Known rows, with every step that occurs
g, f: [  3 -10  -3   0   2  -6   3  -4 -13   4   0  -4  -3  -5  -1 -10 -11  -6]
d, t, l, s: [ -9   1   7 -10  -8  -9  15   3 -16  15  20   2   6  14  -8   6  -4 -10]
l, g: [ 5 -5 -4  6 11  6  4 -5 -1 18 -6 -3  6 -1  7 -1 -5  3]
t, l, s, d: [  1  -4  -3  -9 -13 -17   5  -4 -17  23  24  16   0  19  -6   6   3 -16]
s, t, a: [-15  -4  -8   7  -2 -22  20   4   3  17   7   9   7   3  -3  -9   5   6]
t, l, g: [  4  -8   2   7   6   6  14   4  -8  29   2  -7   7   2  12  14 -15  -5]
l, s, d, t: [ -9   3  -6 -20  -3 -19   4 -12  -8  21  21  21  -1  15 -14 -18   6  -7]
s, t, l: [ -6   1   3   9  -5  -9  20  11 -11  15  15   5  -1   3   5   6 -12   0]
d, t: [-10   4   4  -9   6  -2   9   2   1   8   4   1   0   0  -3  -9  -7   2]
a, d, t, l, g: [-11 -15   4 -14  20  -7  19  -7  -6  42   7  -4   7   8  12  -3 -18  -7]
a, s, d: [-11 -15 -16 -20   0 -16  -1  -8   0  22   3  14  -6   4  -4 -17  -4 -11]
s, d, t, l, g: [ -7  -5   0  -9  14  -7  22   0  -6  53  15   8  -1   6   9  -5 -22  -6]
d, s, t, l, g, f: [ -1 -22  -9   1  14  -8  29  10 -20  49   9  -5  -1  -2  14 -11 -35  -4]
f, g: [  3  -8   0   0  11 -13   3  -2   0  -6  -4 -10   1  -3   1 -13  -4   3]
d, t, l, g: [ -6  -4   7  -2  12   3  22   6  -7  37   6  -6   5   2   9   5 -22  -2]
a, d, s, t, l, g: [ -8 -23  -8 -10  20 -12  21   2  -7  51  10   2   3  10  19 -10 -20  -3]
s, t: [-5  3 -4  7 -1 -9 10  2 -2  5  6  8 -2  0  0 -9 -2  7]
a, d, t: [-14  -7   2 -22  14 -13   5 -11   3  13   5   3   1   6   1 -16  -4  -2]

Rows
[  2  -2   3  -1 -15  -7   6   2 -18   6  16   2   8  14  -5  16   3 -12]
t, l, s
[-12  -4 -12   4 -12 -28  17  -3  -7  14  15  14  14  14 -13  -8  18   1]
l, s, t, a
[ -7 -24   1 -14  23 -13  22 -11 -19  46   7  -9   5   3  12 -13 -29 -12]
a, d, t, l, g, f
[-11   3  -2 -16   8 -13   8  -5   2  25  13  15  -8   4  -3 -19  -7  -1]
s, d, t
[-15 -29 -12 -23  14 -20  25  -8 -19  62   9   2  -4   0   5 -21 -37 -19]
a, s, d, t, l, g, f
[-21 -21 -14 -13  -3 -18  10  -1   6  18  -4  -1   9   2  -5  -7   3  -8]
t, a, s
[-21 -12 -11 -29   6 -18   8  -7   2  30   7  14  -8   4  -7 -25 -11  -9]
a, s, d, t
[-11   1  12  -7   2  -3  19  10  -6  18  12  -3   0   3   2   6 -17  -5]
d, t, l
[-19  -4 -11 -19  -3 -32  14 -10  -2  33  22  22   8  19 -16 -19  14  -8]
l, s, d, t, a
[-19 -15 -11  -4   5 -32  16  -8   4  23   8  11   9   9   1 -17   8   2]
s, t, a, d
[ -6 -18  -7 -25  14  -8  -3  -4   4  16   3   1  -1   8   7 -15  -3  -5]
a, d, s
[-13  -9   4 -22  -1 -19  11  -9 -16  20  21   5   8  21  -5  -1  -1 -14]
a, d, t, l, s
[-12   0   5 -14   4 -13  18   4  -5  35  21  12  -7   7   2  -4 -18  -9]
s, d, t, l
[-14 -18  -8 -11   6 -23   5 -11   7  18   2   3  11  10   1  -9  10  -5]
t, a, d
[-20  -3   0  -8   5 -15  19   3   8  20   6   1   8   2  -5 -10   0   0]
d, t, a
[-22 -22 -21 -19  -1 -29   9  -7   6  34   4  14   4   8  -6 -17   3 -12]
t, a, s, d
